Each row was made from one small tree. The marks that hang from a mark follow it in brackets, in the order of their numbers. Every link used is in the known rows. Write each row's tree.
In the rows, zero is written as 128.
Known rows:
Z_908{Z_98 Z_345 Z_400{Z_344}}: [123 135 120 201 109 119 149 123  91 128 170 114 185  99 123 136 103 176
 121 119 172 114  96 156 121 113  90 215  56 172 131 104 139 128 145 163
 121 126 186 183 112 143  84 122  99 126 137]
Z_344{Z_580{Z_128 Z_280 Z_401}}: [126 135 163  84 119 164 112 122 159 108 114 148  55 134 107 121 144 101
 132 132 107 152 159 113 146  91 163  91 184  97 122 156 109 100 112 117
 118 140  75  89 144 107 154 137 132 126 122]
Z_400{Z_344{Z_580{Z_128{Z_341{Z_908}} Z_266 Z_280}}}: [134 123 167  85 121 190 107 117 126 108 108 145  67 141 111 123 171  96
 129 121 112 131 142 111 130 101 149  88 167 115 108 137 113  86 132 115
 123 145 111 131 137 104 141 142 122 127 113]
Z_580{Z_128 Z_280 Z_344}: [129 131 156  71 111 163 116 124 215 120  90 167  55 113 109 121 117 107
 144 131  92 137 159 107 149 153 164  74 188  65 114 157 105  91  91 116
 112 133  82 128 164 105 160 132 122 133 126]
Z_499{Z_908{Z_98 Z_341 Z_400{Z_344} Z_413 Z_685}}: [136 127  81 196 107  73 124 138  74 130 152 121 181  95 125 142  77 142
 125 123 183 129 106 156 110  67  83 220  85 161 155 112 136 123 161 141
 169 114 177 198  94 126  59 119 109 126 126]
Z_401{Z_685}: [124 127 148 114 136 125 123 135 131 135 119 121 116 171 137 131 140 123
 116 128 117 115 128 128 130 155 129 115 125 100 130 115 139 118 132 121
 119 124 156  88 114 128 136 128 139 133 123]
Z_128{Z_341{Z_908} Z_580{Z_266 Z_344}}: [141 102 124  91 149 192 124 129 142 124  93 133 110 122 136 129 180  78
 132 144  65 157 118  94 136 197 124  66 168 127  88 145  95 175 116  93
 126 148 105 100 176 155 179 134 149 137 127]
Z_580{Z_128{Z_341{Z_908{Z_685}}} Z_266 Z_280 Z_344}: [138 131 151  54 127 205 122 132 218 123  62 165  58 126 115 117 159  80
 155 139  59 140 178  80 159 168 155  61 201  72 101 166  83 113  85 102
 106 144  47 122 190 116 202 138 123 136 122]
Z_98{Z_908{Z_400 Z_685{Z_401}}}: [122 115  87 136 119  82 120 133 113 122 149 160 142 132 140 115  96 172
 122 120 145 128  94 147 117 105 136 106 110 165 135 116 150 126 139 133
 137 106 148 151 128 126  73 120 131 130 135]
Z_344{Z_400 Z_580{Z_128 Z_401{Z_685{Z_908{Z_413}}}}}: [127 156 167 114 130 156 114 128 144 115 132  90  84 164 104 129 144  88
 123 127  86 145 152 122 135  78 145 125 169  99 129 135 109 134 111 114
 131 134  92  89  98 109 193 139 120 116 113]
Z_908{Z_400 Z_413}: [126 128 107 158 118 109 148 129  98 123 163 130 159 113 127 131 108 167
 120 122 157 127 101 149 127 129 106 158  97 158 139 112 141 146 144 147
 131 126 181 160 116 139  73 117 123 128 135]
Z_908{Z_98 Z_413 Z_685}: [128 133  75 192 129  86 146 136 111 133 166 114 168 115 137 146  93 179
 118 121 190 114  95 142 115 130  89 207  78 183 147 114 147 144 148 161
 127 120 182 160 128 147  79 116 115 126 143]
Z_280{Z_580}: [131 105 140  70 134 133 127 129 152 122 135 138  85 111 128 132 128 156
 116 118 176 132 137 138 131 160 146 101 140 118 131 125 135 122 112 119
 138 142 147 119 156 113  87 127 132 126 116]
Z_401{Z_580{Z_128 Z_266 Z_280} Z_685{Z_908}}: [110 148 186  97 130 174 110 128 156 139  84 144  66 168 111 115 168  84
 140 142  78 110 171  98 163 110 139  78 156  39 127 147 106 103 118 122
  90 136  67  81 100 139 225 140 137 130 107]
Z_345{Z_908{Z_98 Z_685}}: [128 107  90 149 141  75 133 129 131 133 151 138 153 130 140 125 102 164
 120 115 182 111  92 139 106 159 142 135 106 173 136 117 158 133 146 145
 123 113 166 144 157 140  91 122 133 125 145]
Z_401{Z_580{Z_128 Z_266 Z_344} Z_685}: [118 158 195  83 136 168 120 136 182 130  85 129  71 179 131 118 157  80
 138 140  50 115 155 102 158 136 147  89 153  49 115 141 112  87  87 117
  83 133  52  81 112 144 244 143 123 134 122]
Z_345{Z_908{Z_400}}: [126 104 113 124 132  92 136 125 121 125 150 149 147 129 133 115 113 155
 121 116 158 120  96 144 114 157 154 101 120 156 131 115 154 134 143 135
 125 117 165 144 149 134  86 123 139 127 139]
Z_580{Z_266 Z_280}: [131 119 141  78 129 172 122 123 159 124 108 157  98 118 126 117 136 134
 139 132 113 126 160 104 149 137 159  91 165  90 116 149 117 106 115 114
 118 146 118  91 156  93 154 135 123 135 114]
Z_341{Z_128}: [128 105 129 116 137 129 136 125 107 121 126 145 114 155 133 125 164 116
 124 125 128 111 127 115 121 145 142  96 140 165 118 125 125 157 145 125
 132 133 163 106 149 130  91 127 151 135 130]
Z_580{Z_128{Z_341} Z_344{Z_400} Z_401{Z_685}}: [131 156 177  75 137 179 136 143 212 129  74 103  64 170 125 127 149  56
 139 137  25 154 158  97 152 138 148  89 178  42 108 134  88 132  81 100
 119 127  36  88 145 133 240 141 123 130 134]
Z_413{Z_908{Z_341{Z_128{Z_580}} Z_400 Z_685{Z_401}}}: [129 114  85 148 127  66 122 121  88 118 143 164 151 128 151 124 118 137
 134 124 112 137 103 143 121 114 127 134 124 194 141 120 147 158 145 121
 154 116 122 149 151 144  66 119 154 130 141]
Z_345{Z_908{Z_341 Z_413}}: [133 122 100 139 135  72 143 118  85 137 152 117 158 105 139 132 107 140
 119 119 175 126  99 140 107 165 135 134 117 175 141 120 157 124 150 139
 132 114 133 148 135 126  83 117 139 123 141]
Z_400{Z_344}: [131 112 143 110 124 139 122 122 120 118 130 136 104 141 130 131 136 135
 118 113 139 118 111 135 114 115 135 108 123 119 116 110 140  90 147 126
 137 132 167 138 120 109  96 134 125 128 124]
Z_580{Z_128 Z_401}: [127 140 149  93 130 138 138 130 185 131 100 128  85 146 124 127 142 109
 131 127  92 151 136 115 138 128 143  92 155  85 110 137 111 128 116 126
 117 126  85  89 147 133 148 134 146 130 139]
Z_908{Z_345}: [128 119 116 147 126 114 142 125 124 138 150 110 146 115 134 136 122 151
 117 126 163 125 115 140 118 153 113 150 102 153 118 121 139 130 135 143
 125 128 161 123 130 127  93 123 128 128 131]
Z_908{Z_98 Z_345 Z_413 Z_685{Z_401}}: [120 158  74 230 121  82 148 126  82 146 175  86 201 103 140 148  95 193
 121 130 199 115  94 151 113 117  59 236  50 200 140 109 143 151 145 174
 124 106 158 156  96 151  92 115 107 123 143]
Z_401{Z_685{Z_908{Z_345}}}: [120 128 144 146 134 120 131 135 120 149 120 106 144 156 121 134 140 125
 118 135 139 108 137 131 124 150 106 124 101 100 139 110 132 124 149 127
 119 121 163 111  89 138 135 124 139 127 118]
Z_401{Z_580 Z_685{Z_908{Z_98}}}: [110 133 164 143 137 126 114 132 114 139 119 119 109 174 120 130 157 112
 122 138 123  94 139 129 135 116 113 116 103  80 139 120 135 117 144 138
 103 129 130  92  82 156 175 132 136 125 119]
Z_344{Z_400 Z_580{Z_128 Z_266 Z_280}}: [131 141 163  79 122 185  98 120 157 103 132 127  55 137 102 119 143  98
 133 123  85 146 165 110 143  88 175 108 206 111 114 158 105 122  93 105
 131 150  87  88 135  72 191 144 110 121 103]
Z_499{Z_266 Z_908{Z_685}}: [130 106 105 135 124 128  91 143 104 130 122 128 166 139 136 121 121 117
 126 123 146 132 127 141 101  68 132 132 140 121 133 130 141 135 140 122
 171 121 172 142  93 105 101 132 128 130 121]
Z_499{Z_266 Z_908}: [130 108 127 124 124 145  90 134  96 132 117 115 170 132 128 119 137 108
 125 125 145 130 130 140 100  85 138 116 145 105 122 132 136 136 142 122
 162 124 172 126  85 101 113 134 128 129 118]
Z_685{Z_401{Z_580{Z_266 Z_344}}}: [119 141 159  92 129 140 104 122 128 120 110 131  94 155 135 120 160 132
 135 141  88 119 146 126 133 105 134  69 140  88 108 129 129 103 109 118
 119 125  80  71  95 112 183 139 130 128 122]
Z_400{Z_344{Z_580{Z_266 Z_280 Z_401{Z_685}}}}: [131 135 179  88 126 186 117 122 132 108 110 138  85 149 121 121 149 106
 130 126 102 128 149 112 140  77 156 104 152  83 122 130 119  63 127 110
 121 143 109 110 116 100 165 145 112 128 113]
Z_341{Z_908{Z_400 Z_413 Z_685}}: [138 119  90 156 129 100 132 131 128 118 148 148 157 150 136 136 131 162
 121 119 144 116 115 148 120 147  97 142 105 172 138 121 149 158 144 141
 137 131 196 164 148 155  57 121 136 130 136]
Z_345{Z_908}: [129 102 117 112 141  96 132 122 130 131 140 137 135 133 135 119 124 145
 118 117 166 118 100 135 107 172 159  87 130 147 123 120 153 126 144 132
 122 118 156 123 151 128  98 125 143 126 137]

Write each row's tree:
[124 124 138 106 134 167 120 121 150 125 108 150 100 125 136 125 130 106
 131 139  75 162 120 104 157 136 144  95 163  81 115 145 109 147 118 104
 124 138 110  70 150 141 171 134 149 138 126] | Z_128{Z_580{Z_280 Z_401{Z_685}}}
[124 138  93 220 114  77 155 126  55 148 166  93 205  73 106 148 101 162
 124 134 193 118 124 154 113 121  61 210  54 175 163 110 135 147 168 158
 138 122 169 190  76 141  72 107 123 117 130] | Z_685{Z_908{Z_98 Z_341 Z_345 Z_400 Z_413}}
[130 116  93 132 136  61 127 124  82 128 138 147 134 140 149 124 123 135
 127 122 142 124 112 134 108 133 141 113 130 190 142 120 152 134 145 123
 148 108 115 134 142 122  81 121 156 127 141] | Z_345{Z_908{Z_341{Z_128} Z_685{Z_401}}}
[131 121  96 144 122  80 137 121  95 140 153 117 157  93 140 131  95 144
 118 124 166 133 102 142 110 145 129 142 106 179 131 127 149 113 142 139
 131 113 124 150 131 116  75 116 128 127 135] | Z_98{Z_908{Z_341 Z_345}}
[128 130  95 179 129  71 155 118  55 132 164 123 191 101 134 128 107 149
 125 121 177 115  95 142 113 152 123 174  92 211 151 116 149 156 156 153
 128 113 149 175 136 148  74 113 133 125 149] | Z_345{Z_908{Z_98 Z_341{Z_128} Z_400 Z_413}}
[139 147 169  51 136 205 135 131 232 114  85 139  91 126 127 113 119 104
 158 142  36 142 193  89 169 113 182  85 189  23 113 157  95  93  66  91
 120 152  53  81 159  88 248 149  94 134 118] | Z_580{Z_266 Z_280 Z_344{Z_400} Z_401}
[134 143 184  33 144 195 146 142 212 130  73 123  64 126 126 122 150  94
 139 136  88 151 174  96 162 166 155  78 170  48 118 140  89 109  70  97
 110 142  39 100 165 130 208 139 123 131 119] | Z_280{Z_580{Z_128{Z_341} Z_266 Z_344 Z_401{Z_685}}}
[135 154 189  37 142 188 140 138 228 125  87 115  71 132 124 121 131 107
 139 130  78 148 178 104 162 152 166  92 174  42 122 141  96 108  57  95
 116 144  53  97 152 114 219 143 110 128 114] | Z_280{Z_580{Z_128 Z_266 Z_344{Z_400} Z_401{Z_685}}}
[130 120 119 145 123 144 102 131  80 136 127 100 192 120 128 124 131 114
 124 126 162 128 120 140  99  87 124 139 132 117 128 129 136 143 149 134
 158 121 176 142  74 111 110 129 120 128 120] | Z_499{Z_266 Z_908{Z_413}}
[133 129 155  84 128 180  99 122 139 100 144 126  75 135 110 120 138 113
 129 126  99 137 164 117 139  84 173 114 191 118 121 150 117 117 100 103
 139 154 113  85 131  68 179 143 105 121 101] | Z_344{Z_400 Z_580{Z_266 Z_280}}
[120 141  87 199 123  85 132 130 105 139 160 107 170 121 141 142 105 184
 122 129 174 117 108 150 114 115  80 202  69 183 133 112 144 142 136 157
 130 111 153 134 112 137  97 121 118 125 139] | Z_908{Z_98 Z_345 Z_685{Z_401}}
[128 142 177  56 142 171 141 136 191 137  88 121  83 130 119 123 147 118
 133 131 116 143 171 107 155 148 147  87 154  56 128 136 100 116  92 108
 113 141  74  95 141 128 178 137 134 127 112] | Z_280{Z_580{Z_128 Z_266 Z_401{Z_685{Z_908}}}}
[136 149 163  71 132 173 129 133 217 124  95 115  89 135 117 120 130 100
 143 128  52 138 157 103 140 153 163  91 182  78 101 146  98 111  72 103
 115 138  75 111 141  96 219 141 109 129 121] | Z_580{Z_128 Z_266 Z_344{Z_400}}
[129 115 106 164 135  94 138 113 135 141 151 113 184 108 136 131 119 158
 123 121 182 109  96 146 107 172 126 160  91 166 119 119 152 142 148 156
 111 120 164 139 154 152  92 122 121 124 142] | Z_413{Z_908{Z_98 Z_345}}
[116 154 191  84 123 171 102 127 187 121  97 145  40 174 123 119 142  78
 137 135  51 118 160 109 165 116 159  93 177  38 121 147 114  98  84 118
 100 134  59  85 123 130 231 143 118 131 117] | Z_401{Z_580{Z_128 Z_280 Z_344{Z_400}} Z_685}
[125 143 171  79 132 164 118 129 187 117 109 131  63 150 125 118 146  96
 139 131  63 126 149 111 146 119 158  88 168  78 103 148 113 106  84 120
 106 143  61  96 131 121 218 144 115 128 123] | Z_401{Z_580{Z_128 Z_266 Z_344{Z_400}}}
[126 105  83 136 122  83 129 137 128 121 154 164 140 125 140 116  86 168
 120 117 153 128  90 145 117 118 143 118 109 171 138 119 151 125 140 135
 133 114 163 166 145 131  63 118 128 131 137] | Z_98{Z_908{Z_400 Z_685}}
[121 132 110 214 115 112 153 124  77 143 161  99 200  91 101 140 112 169
 123 127 198 104 110 150 111 115  71 186  51 155 147 102 132 138 174 163
 125 123 198 195  75 150  84 115 112 118 127] | Z_685{Z_908{Z_98 Z_345 Z_400{Z_344} Z_413}}
[132 138  68 207 119  52 145 135  84 140 171 106 172  89 145 155  78 164
 121 126 176 131 115 152 115 121  74 252  69 212 156 120 150 128 137 152
 147 121 135 168 129 128  66 113 121 125 144] | Z_908{Z_98 Z_341 Z_345 Z_685}
[132 126  98 178 104 111 106 140  53 129 143 120 197 106 138 128  95 120
 130 121 143 142 123 157 105  35 102 202 107 157 151 122 143 122 143 128
 185 119 154 199  72 105  76 127 114 127 124] | Z_499{Z_266 Z_908{Z_341 Z_345 Z_400{Z_344} Z_685}}
[128 107  86 161 130  74 131 129 139 123 155 154 169 126 140 124  99 172
 127 115 161 114  93 153 115 136 130 158  94 173 139 114 158 146 147 147
 128 120 174 164 164 155  68 120 126 127 145] | Z_413{Z_908{Z_98 Z_400 Z_685}}
[131 131 110 162 132 101 136 120  66 128 136 119 145 106 137 144 132 112
 127 134 118 139 121 122 126 133 111 174 119 182 136 133 123 162 142 128
 142 132 118 115 139 134 107 120 148 132 141] | Z_908{Z_98 Z_341{Z_128{Z_580{Z_401}}}}
[126 119  80 180 114  85 149 143 124 125 172 147 157 118 141 131  84 179
 123 121 153 133 105 155 128 110  96 193  81 188 145 112 145 141 130 144
 142 124 175 175 138 142  58 118 122 130 138] | Z_908{Z_345 Z_400 Z_685}
[126 133  95 215 126  94 153 119  47 151 153  87 195  79 111 149 126 133
 125 139 182 119 120 132 111 139  69 191  74 187 149 121 122 166 173 150
 135 125 157 164  89 150  89 110 138 121 129] | Z_685{Z_908{Z_98 Z_341{Z_128{Z_580}} Z_345 Z_413}}
[128 128 115 171 122 141 104 130  71 140 133  88 212 111 124 129 126 124
 124 127 178 120 115 143  98  88 113 171 113 127 131 129 137 150 152 147
 150 119 184 148  72 119 116 128 111 126 125] | Z_499{Z_266 Z_908{Z_98 Z_413}}
[126 130  97 195 114  80 153 128  63 145 160 104 185  83 110 144 105 152
 124 133 177 125 128 152 116 120  72 179  73 165 159 112 135 140 165 145
 146 123 160 184  79 134  67 109 132 119 126] | Z_685{Z_908{Z_341 Z_345 Z_400 Z_413}}
[130 109 128  99 126 163 114 120 161 116 117 162  96  96 128 126 113 116
 133 137  90 155 116 110 145 160 149  86 171 100 111 150 112 131 108 102
 129 141 125 106 159 126 152 130 137 137 125] | Z_128{Z_580{Z_280 Z_344}}
[133 106 104 136 129 135 126 132  97 124 129 135 119 150 137 135 171 124
 121 127 130 130 116 135 118 136  92 117 114 168 113 113 128 163 150 129
 145 128 146 142 149 148  84 126 142 128 132] | Z_128{Z_341{Z_908{Z_345 Z_400{Z_344} Z_685{Z_401}}}}
[118 140 125 173 107  90 119 119  44 137 137 112 158 111 111 137 133 151
 130 136 141 125 141 155 112  74  75 134  82 138 146 102 134 119 163 129
 159 112 128 154  46 109  92 120 139 117 117] | Z_685{Z_401 Z_908{Z_341 Z_345 Z_400{Z_344}}}
[129 145 177  49 142 174 142 135 196 133  90 123  77 132 127 122 147 119
 132 128 110 147 165 107 158 152 154  93 159  63 123 137 103 114  84 108
 111 141  70  88 152 126 178 138 131 130 116] | Z_280{Z_580{Z_128 Z_266 Z_401{Z_685}}}
[126 116 137 121 144 152 137 124 113 123 113 142 119 154 141 124 166  92
 129 135  82 137 116 100 138 143 141  95 150 144 112 132 108 177 136 111
 127 134 134  80 150 155 139 131 162 140 132] | Z_341{Z_128{Z_580{Z_401{Z_685}}}}
[129 112  84 175 135  78 139 123 142 138 157 125 181 115 144 132 102 167
 124 119 183 111  92 148 108 156 120 176  86 181 129 117 156 141 146 155
 119 118 165 155 162 157  79 121 122 125 145] | Z_413{Z_908{Z_98 Z_345 Z_685}}
[132 125  92 139 124  79 136 121  84 136 152 118 155  95 138 132  97 143
 117 122 171 131  97 140 110 142 130 133 112 174 139 125 150 116 150 140
 132 113 130 154 124 118  72 114 129 126 136] | Z_98{Z_908{Z_341 Z_413}}
[136 126 113 177 137 146 141 114  98 115 133 141 184 132 129 132 165 119
 132 134 109 115 106 118 129 178 103 138 116 193 121 136 113 208 141 137
 117 138 184 153 158 187 106 122 140 137 140] | Z_341{Z_128{Z_580{Z_344}} Z_908{Z_98 Z_400 Z_413}}
[135  98 103 110 139 131 115 134 112 126 116 137  98 162 138 136 182 115
 120 129 127 129 125 127 115 154 106  86 138 154 110 121 129 167 148 121
 145 130 141 109 160 140  93 127 155 129 131] | Z_128{Z_341{Z_908{Z_685{Z_401}}}}
[119 147 190  77 134 182 115 132 174 123  90 150  72 167 134 115 148  92
 142 145  61 107 170 100 168 125 157  88 157  37 124 146 118  75  89 111
  89 142  66  76 121 129 239 144 113 136 115] | Z_401{Z_580{Z_266 Z_280 Z_344} Z_685}
[130 123 116 154 123  81 131 118  71 120 160 134 157 106 127 127 104 146
 121 115 165 123 100 150 110 123 138 158 103 183 147 115 156 110 149 139
 134 119 141 173 128 124  85 122 125 121 141] | Z_345{Z_908{Z_98 Z_341 Z_400{Z_344{Z_580}}}}
[126 160 177 103 131 153 147 139 218 142  72 111 106 151 115 126 132  84
 142 143  62 139 163 105 148 145 133  93 143  34 123 135  97  99  96 114
 100 120  60 109 116 146 214 134 128 130 134] | Z_580{Z_128 Z_344 Z_401{Z_685{Z_908{Z_345}}}}
